What can hang from each mark
gagom: bizod matu mosagud pekoted
matu: gagom mopab
pekoted: gagom mamo
puse: gagom
mosagud: gagom
mamo: pekoted
bizod: gagom

Each row was made from one small tree. Brackets hold a mark, then the marks that hang from it, in alphabetical order. Every link used is in the known rows. Write each row's tree.
Known rows
{puse {gagom bizod matu mosagud {pekoted mamo}}}: [-16  21   6   8  28   6 -13  20  35   2 -16  15  16   5  -3  13]
{bizod {gagom matu {pekoted mamo}}}: [ -7 -33 -15  16 -17  24   2   5  -3   3  52 -65  32 -34   4   0]
{matu mopab}: [ 26   8 -16   8   9  -3  11 -45 -50 -36  24 -17 -17  -5  21 -16]
{puse {gagom bizod {matu mopab} mosagud pekoted}}: [-22  18  21  13  30 -19 -19  42  25   9 -26  19  -3  29   1  12]
{puse {gagom bizod mosagud}}: [ 29  47  19   4  21  -2  -7 -27   7  -8 -65  27  26  -7  -7   6]
{mosagud {gagom bizod {matu mopab} {pekoted mamo}}}: [ -2 -56  -9  -4 -15  -1  -4  33 -29 -34  43 -32 -10  39 -14   9]
{gagom mosagud}: [ 23  68   4  -7 -11  -8  13 -73  15  10 -47  41  13 -20   9 -10]
{gagom bizod matu mosagud pekoted}: [-44  46   8 -16  -9 -22 -10  17  45  98 -44  68  -6  66 -16   2]
{matu {gagom {pekoted mamo}} mopab}: [ 18  -9  -2  26  30   2   2  13 -61 -41  58 -21 -31 -38  34  18]
{gagom matu}: [  3  12 -25 -12   4  24  15 -36 -16  59  23 -49  -1 -24  12 -31]
{matu {gagom bizod mosagud {pekoted mamo}} mopab}: [  1   9  19  28  25 -23 -12  35 -23 -52  -9  56 -38  15   1  24]
{matu {gagom bizod mosagud pekoted} mopab}: [  0  24  33  20  19 -36 -14  38 -24  -1 -32  60 -36  26   3  24]
{bizod {gagom {matu mopab} mosagud {pekoted mamo}}}: [-21 -27   4  35 -15  -8  -6  25  27 -62  21 -18  12 -14   1   2]
{pekoted mamo}: [ 35  14 -41   0   4  35  22 -78 -32 -48  40 -24  13 -44  14 -14]
{pekoted {gagom bizod matu mosagud}}: [  4 -13  12 -25  -5  15  -5  13  21  29 -21  13   1   5 -18 -12]
{mamo {pekoted {gagom bizod {matu mopab} mosagud}}}: [-12 -24   3 -21   1 -13  14  10  26  -2 -35  23  -9 -43   6   5]

Write each row's tree
[-18  34   2 -10  -3  -7  -3  -9  32  45 -61  47  -9  42 -27 -23] | {gagom bizod matu mosagud}
[-49   5  -8  11   8 -22 -13  37  35 -23  -4  64 -30  71 -16   1] | {gagom bizod {matu mopab} mosagud {pekoted mamo}}
[ 23 -33  -1 -21 -24  11   3  -5 -32  21  -4 -46   8  16 -24 -10] | {mosagud {gagom bizod matu}}
[ 10  11   7  21 -28  -2   0 -24  21 -37  -4   7  43 -31   2  16] | {bizod {gagom mosagud {pekoted mamo}}}
[ 12  -7   9 -23  -5  21   6  -8  23  21   2 -17   6 -41   8 -15] | {pekoted {gagom matu mosagud}}
[ 22 -56 -31 -15   9  59  14 -13 -15 -40  80 -70   5 -64  12 -19] | {pekoted {gagom matu} mamo}
[ 28  -1   8 -25 -34  -6   0 -15 -37  42  -2  -3  23  34 -13  23] | {mosagud {gagom bizod pekoted}}
[ 19 -13  -9 -34  -6   7  22 -30 -10  34 -18   5  16 -60  12  14] | {mamo {pekoted {gagom bizod}}}
[-39  31   7   3   2 -30  -3  14  37  32  -1  31 -22  24  20  -3] | {gagom {matu mopab} mosagud pekoted}
[  7 -46  -5  28  -9  11   1   5 -24 -32  28 -79  10 -29  -1 -23] | {bizod {gagom {matu mopab}}}
[-14  20   0  10   7 -16   4 -12  22 -21 -18  10 -28   0  10 -28] | {gagom {matu mopab} mosagud}
[  3 -23   3 -25 -28   0  -2  16 -21  64  10 -29  11  36 -16  10] | {mosagud {gagom bizod matu pekoted}}
[-21   3   7  21  35  -6 -17  38  26 -43  -6  15  -4  18   0  12] | {puse {gagom bizod {matu mopab} mosagud {pekoted mamo}}}
[  3 -37 -11 -18 -23  12   0  13 -20  12  33 -33   9  26 -17  10] | {mosagud {gagom bizod matu {pekoted mamo}}}
